Every row comes from one small tree of marks. Brackets hold a mark, then the marks that hang from it, in alphabetical order. Every link used is in the known rows. Which tree was each row made from?
(in the rows, 128 means zero)
Known rows
(K (H V (X (Y L)))): [162  88 141 109 192 120 124 136 137  96 120 150 118 162 121 113 147 164
 174  73 112]
(H (X D)): [157 151 154 115 164 134 160 144 143  98 146 145 106 126 113 145 151 140
 122 115 121]
(V (H (X Y))): [154 124 149 112 183 160 144 127 138  90 141 143 139 132 108 137 154 140
 123  58 159]
(B (C (G H) L)): [119 128 118 122 185  75 170 144 154  70 184 188 103  99 127 148 125 142
 122  98  77]
(X D (Y (K H) L)): [158 127 169  95 188  58 147  93 120 114 157 129 125 135 133  83 156 207
 137  81 141]
(B (C (G (H V)) L)): [134 122 120 110 181  83 132 153 165  50 167 200  96 118 125 157 121 151
 158 106  64]
(B C): [112 125 110 112 157 143 145 131 131 110 149 146  90 102 140 139 125 128
 124 107 107]
(C (G (H V)) L): [137 128 138 116 187  66 122 144 153  64 174 200 116 137 111 166 128 155
 161 109  92]
(H V (X D (Y L))): [201 130 171  76 186 134 128 146 160  91 117 151 122 163 119 122 170 188
 184  96 116]
(X D Y): [178 156 161  83 181 115 149 125 120 137 161 150 130 146 113 141 150 179
 164  97 138]
(V (H (X D Y))): [189 147 180  91 190 155 170 123 143  93 150 138 140 142 104 130 166 165
 128  64 159]
(H V (X D Y)): [196 153 163  76 174 138 126 153 145  95 130 165 120 165 102 149 158 168
 188 109 116]
(G C (H V (X D))): [143 132 194 126 190 145 165 137 150  31 131 147  90 116  67 144 117 161
 135 129 105]
(C L): [136 131 120 118 178  94 132  99 143 123 186 173 125 105 139 170 133 132
 146 111 123]
(D (X (Y K))): [114 125 120  94 148  69 100 105 120 105 165 133 132 112 116 137 140 129
 140 114 144]
(B (C G)): [117 128  96 104 155 124 144 167 127 100 150 155  93 129 137 140 133 125
 120 103  91]
(V H): [124 113 144 118 178 149 143 101 124  96 155 130 123 123 126 140 139 142
 108  72 164]
(C (G H) L): [125 132 140 127 189  56 156 137 142  79 188 190 119 116 112 158 128 149
 126 106 107]
(K (H X)): [120 109 129 146 174 124 153 135 118  99 150 139 102 125 116 135 125 116
 109  91 118]
(K (H V X)): [131 104 127 131 170 132 117 142 127  84 137 152  98 150 116 140 127 123
 143 102 101]
(H V (X D)): [170 144 157  99 163 141 125 152 147  81 133 157 102 150 110 156 148 147
 156 122 111]

Which tree is each row?
[166 160 168 123 188  64 183 154 168  60 181 185 119 121 101 153 149 153
 116 111  95]
(C (G (H (X D))) L)
[111  93 135 119 173  73  95 102 129  77 136 137 103 131 140 100 134 169
 137 104 125]
(Y (K (H V)) L)
[104 123 130 149 156  89 132 121 122  75 146 137 108 109 120 121 125 127
  91 111 127]
(Y (K (H X)))
[124 118 157 130 201 100 138  93 145  57 175 174 108  96  95 169 103 151
 159 123 106]
(G (C L) (H V))
[134  88 124  91 175  95 126 109 130 129 155 133 130 126 128 127 154 137
 156  91 140]
(D (X (Y L)))
[113  83 122 106 170  44 125  86 116 109 168 120 128 120 133  92 144 150
 130  87 140]
(D (X (Y (K H) L)))
[161 140 173 110 180 158 169 119 150  78 153 133 118 125 111 135 159 147
  97  80 154]
(V (H (X D)))
[136 124 162 120 174  72 158 111 142  75 143 122 107 113 132  88 156 169
  95 104 123]
(Y (K (H (X D))) L)
[113 123 157 147 204  93 172  84 140  73 188 157 111  76  96 159  98 144
 127 121 119]
(G (C L) H)
[167 147 171  83 174  70 135 101 142 106 144 132 133 126 127 104 162 208
 142 100 149]
(X D (Y K L))
[173 151 174  94 172  87 141 121 159  83 126 136 134 122 120 106 177 193
 131 106 138]
(H (X D (Y K L)))
[127 124 144 126 165 113 125 192 150  34 124 173 102 144  82 151 130 138
 135 108  95]
(C (G (H V X)))
[120 118 127 121 166 132 139 198 157  23 122 175  82 129 100 140 124 136
 131 102  62]
(B (C (G (H V X))))
[151 147 138 100 154 112  80 141 145  68 115 161 125 139 106 148 145 153
 162 117 125]
(H V (X (Y K)))
[188 137 163  94 190 122 138 142 124 102 142 154 111 174 104 127 144 166
 178  86 105]
(K (H V (X D Y)))
[175 160 180  91 174 120 147 106 150  64 148 135 141 123 105 122 170 177
 109  79 167]
(V (H (X D (Y K))))
[128 123 158 147 200 118 145 109 166  35 159 173 109  90  82 170 108 136
 152 126  95]
(G (C L) (H V X))
[170 144 166  86 176  69 111 105 114  99 154 149 121 158 115 115 136 195
 171  99 124]
(X D (Y (K (H V))))
[166 125 154 110 176 125 141 140 129  90 144 150  95 157 116 132 137 146
 147 102 103]
(K (H V (X D)))
[122 104 124  92 161  62 107  95 134 101 154 126 133 106 131 112 153 149
 138 103 147]
(D (X (Y K L)))
